Each row was made from one path, in order. Every step used is in the known rows, and no mark comes twice. Write each row's path.
Known rows
begal -> mapi -> nozi: [-16  -1 -11  -5   4   2   8  16   2   2 -14  -4   4  -7  -3  -4   9  -5
   2  -2]
nozi -> gifi -> velu: [-25   4  -2   2   7 -11 -40   1  -5   3 -13  -5   8  -1  -7  12  18   4
   0  11]
gifi -> dege -> mapi -> nozi -> fisul: [ -9  -1  -5 -15   5   3  16   8   2   2  18  -7  10 -28   0   7   2 -15
   0 -10]
gifi -> begal -> mapi: [-18  -3  -9   8   2  20  20  14  -6  -2 -16   1   2   4  -2  14  13   2
   1  -7]
fitasiv -> nozi -> fisul: [  2   1   4 -26   2  -6  21   4  -5  -2  22   3   8  21  -3  24  18   6
   1  18]
fitasiv -> nozi -> gifi: [-13   4   2 -19   6  -4  -6   3  -5   2   2  -1  10   6  -4  13  21   2
   0  21]
begal -> mapi -> nozi -> gifi -> velu -> fisul: [-27  -6 -12   2  10 -13 -28  18   4   5 -34 -11   4  -5 -11   0  14  -1
  11   0]
nozi -> gifi -> dege: [-16   7  -1 -14   7  -1 -17   5  -6   1 -14  -5   8  -9  -1   3  15 -11
  -3  -6]
fisul -> begal -> mapi -> nozi -> gifi -> dege: [-19 -23 -18  -7   7 -13 -11  31  -2   5 -36  -9   7  -9   0  -2   8 -19
   3 -20]
gifi -> dege -> mapi: [-17   6  -2 -17   5  14  11   2  -6   0  13  -2   1 -32   0  -5   7 -15
  -5 -19]
nozi -> fisul -> dege -> mapi: [ -7   3 -14  -4   5  -2  18 -10  -7   2  25   2  10 -25   0  14   5  -1
  -4   3]
gifi -> dege -> mapi -> nozi -> fisul -> begal: [-10 -18 -11 -10   5  -5  16  15   0   3  19  -6   6 -22  -1  10  -3 -20
   1 -23]
mapi -> nozi: [-17   3  -5  -3   6   1   7   1   5   1   6  -4   3  -7  -4  -1   6  -6
   0   8]
nozi -> gifi: [-19  12   1   1   8  -3 -14   2  -7   2  -6  -2   8  -6  -3   8  16  -2
   1  14]
dege -> mapi: [-20  12  -3  -3   5  14  13  -1  -6   1  23   1   2 -28  -4   0   6  -7
  -2  -1]
begal -> mapi -> nozi -> gifi -> velu: [-26  -7 -15   1   6 -13 -34  19   2   6 -33 -11  11  -7  -7   7  15   0
   3   3]
velu -> mapi -> nozi -> fisul: [ -7   3  -2 -11  -2  -6   8  -7   5  -1  10  -5  12  -5  -4  16   6  -7
   3  12]
begal -> mapi -> nozi -> gifi: [-20   0 -13   2   7  -5 -13  20   0   4 -24  -8  10 -13  -3   2  12  -6
   5   7]
gifi -> velu -> mapi -> nozi -> fisul: [-13  -6  -4 -11  -3 -15 -17  -8   7   0   4  -8  11   1  -7  20   7   0
   4   9]
begal -> mapi: [-16   4  -9  -4   3   1   8  14  -7   0 -12   2   2   0  -3   1  14  -3
   0  -2]

Which path is each row?
[-22  -2  -9  15   6  13  -1  17  -8   1 -27  -3   8   0  -1  17  17   2
   4   2]
nozi -> gifi -> begal -> mapi
[ -4  -9 -26  -6   4 -14  15   7   0   2 -11  -3  12  -6   1  12   6   0
   0  -1]
begal -> mapi -> nozi -> fisul -> dege
[-33  -1  -6   4   9  -1 -31   3   3   7   3 -12  10 -33  -7   5   7  -4
   2   8]
dege -> mapi -> nozi -> gifi -> velu
[-22   5  -5   4   9  -4 -14   5   1   4  -5  -8  10 -12  -4   3  11  -5
   3  18]
mapi -> nozi -> gifi
[-27 -26 -21   8   7 -23 -33  26   0   6 -32 -10   7   0  -6   9   9  -3
   4  -7]
fisul -> begal -> mapi -> nozi -> gifi -> velu
[-25   7  -5   4  10   5  -7   4   0   6   8  -9  11 -40  -4   1   5 -10
   3  11]
dege -> mapi -> nozi -> gifi
[-20  -2 -19  -3  11   5  19 -14   5   4  17  -5   0 -39  -5 -14  -2 -11
   3  -4]
velu -> fisul -> dege -> mapi -> nozi
[-19   2  -3 -12  -1   4   4 -10   6   0   4  -5   7 -14  -5  -1   4 -11
   1   6]
velu -> mapi -> nozi
[-10  -9 -11  10   3   7  24  21   1   0 -10  -5  10   9  -1  25   8   4
   6   2]
gifi -> begal -> mapi -> nozi -> fisul
[-21  -3 -20  -6   9   6  16 -12   3   4  18  -4   6 -41   0  -7  -1 -10
  -4   1]
fisul -> dege -> mapi -> nozi
[-19   0  -3 -11   9  -3 -15   8   2   3 -14 -11  10 -15   0  -3   9 -14
  -1  -3]
mapi -> nozi -> gifi -> dege
[-11   4  -6  -2   5   2  19   5   1   3  28  -5  10 -24  -4  12   2  -6
   3   8]
dege -> mapi -> nozi -> fisul
[ -8 -17 -25   7   4   2  26   8   1   0 -13  -4  12   0   3  23   5   5
   2  -3]
gifi -> begal -> mapi -> nozi -> fisul -> dege
[ -7 -15 -10   3   5 -18  14  13   1   1  11  -3   5   9  -3  19   4  -5
   5   6]
mapi -> nozi -> fisul -> begal
[ -1  -5 -11 -27   4  -3  28  -9  -6   1  35   4  12 -14   1  18  10   2
  -3   7]
fitasiv -> nozi -> fisul -> dege -> mapi
[-29 -21 -12   9  13 -23 -31  10   4   6 -16 -12  -1   1 -11   6   8  -5
  10   0]
mapi -> nozi -> gifi -> velu -> fisul -> begal
[-19   5 -14  -7   7   7  14 -15  -6   2  20   2   4 -35   1  -2   3  -5
  -6  -2]
fisul -> dege -> mapi
[-30  -2  -6  18  11  20   4   4   2   5   7 -10  10 -32  -3  10   5  -5
   4   9]
dege -> mapi -> nozi -> gifi -> begal
[-25 -27 -18   0   7 -16  -4  22   4   3 -23  -7  -6   5 -11  -2   5  -6
   9 -19]
gifi -> velu -> fisul -> begal -> mapi -> nozi
[-19 -19 -19  -1   6  -9  13  25   1   3 -15  -3   1  -1  -3   0   4  -9
   3 -11]
fisul -> begal -> mapi -> nozi
[ -6  -1 -11  -5   3  -8  13  20   0   2  -7  -3  10   3  -3  14  10  -2
   6   2]
begal -> mapi -> nozi -> fisul
[-18  -4 -12 -11   6  -4 -14  23   0   4 -34 -10  11 -15   0  -5  12 -14
   2 -15]
begal -> mapi -> nozi -> gifi -> dege
[-24  -3  -4  17  10  11  -4   3   3   2  -9 -10  10  -8  -2  13   8   0
   4  14]
mapi -> nozi -> gifi -> begal
[ -8 -18  -9  -5  -2 -16   7   2   3   0  12  -5   8   2  -4  20   2 -10
   6   3]
velu -> mapi -> nozi -> fisul -> begal
[-23   3  -4  -5   2  -3 -20  -6   4   2  -9 -10  13 -19  -5   3   9 -11
   4  17]
velu -> mapi -> nozi -> gifi
[ -5  -4 -16  -4   7 -15  12  -8   3   1   8  -3  11  -6   1  15   4   0
  -1   9]
mapi -> nozi -> fisul -> dege
[-28  -2 -16   2  12  -8 -23 -14  -4   6  -3  -6   4 -35  -7   1   9  -1
   3  -3]
nozi -> gifi -> velu -> fisul -> dege -> mapi
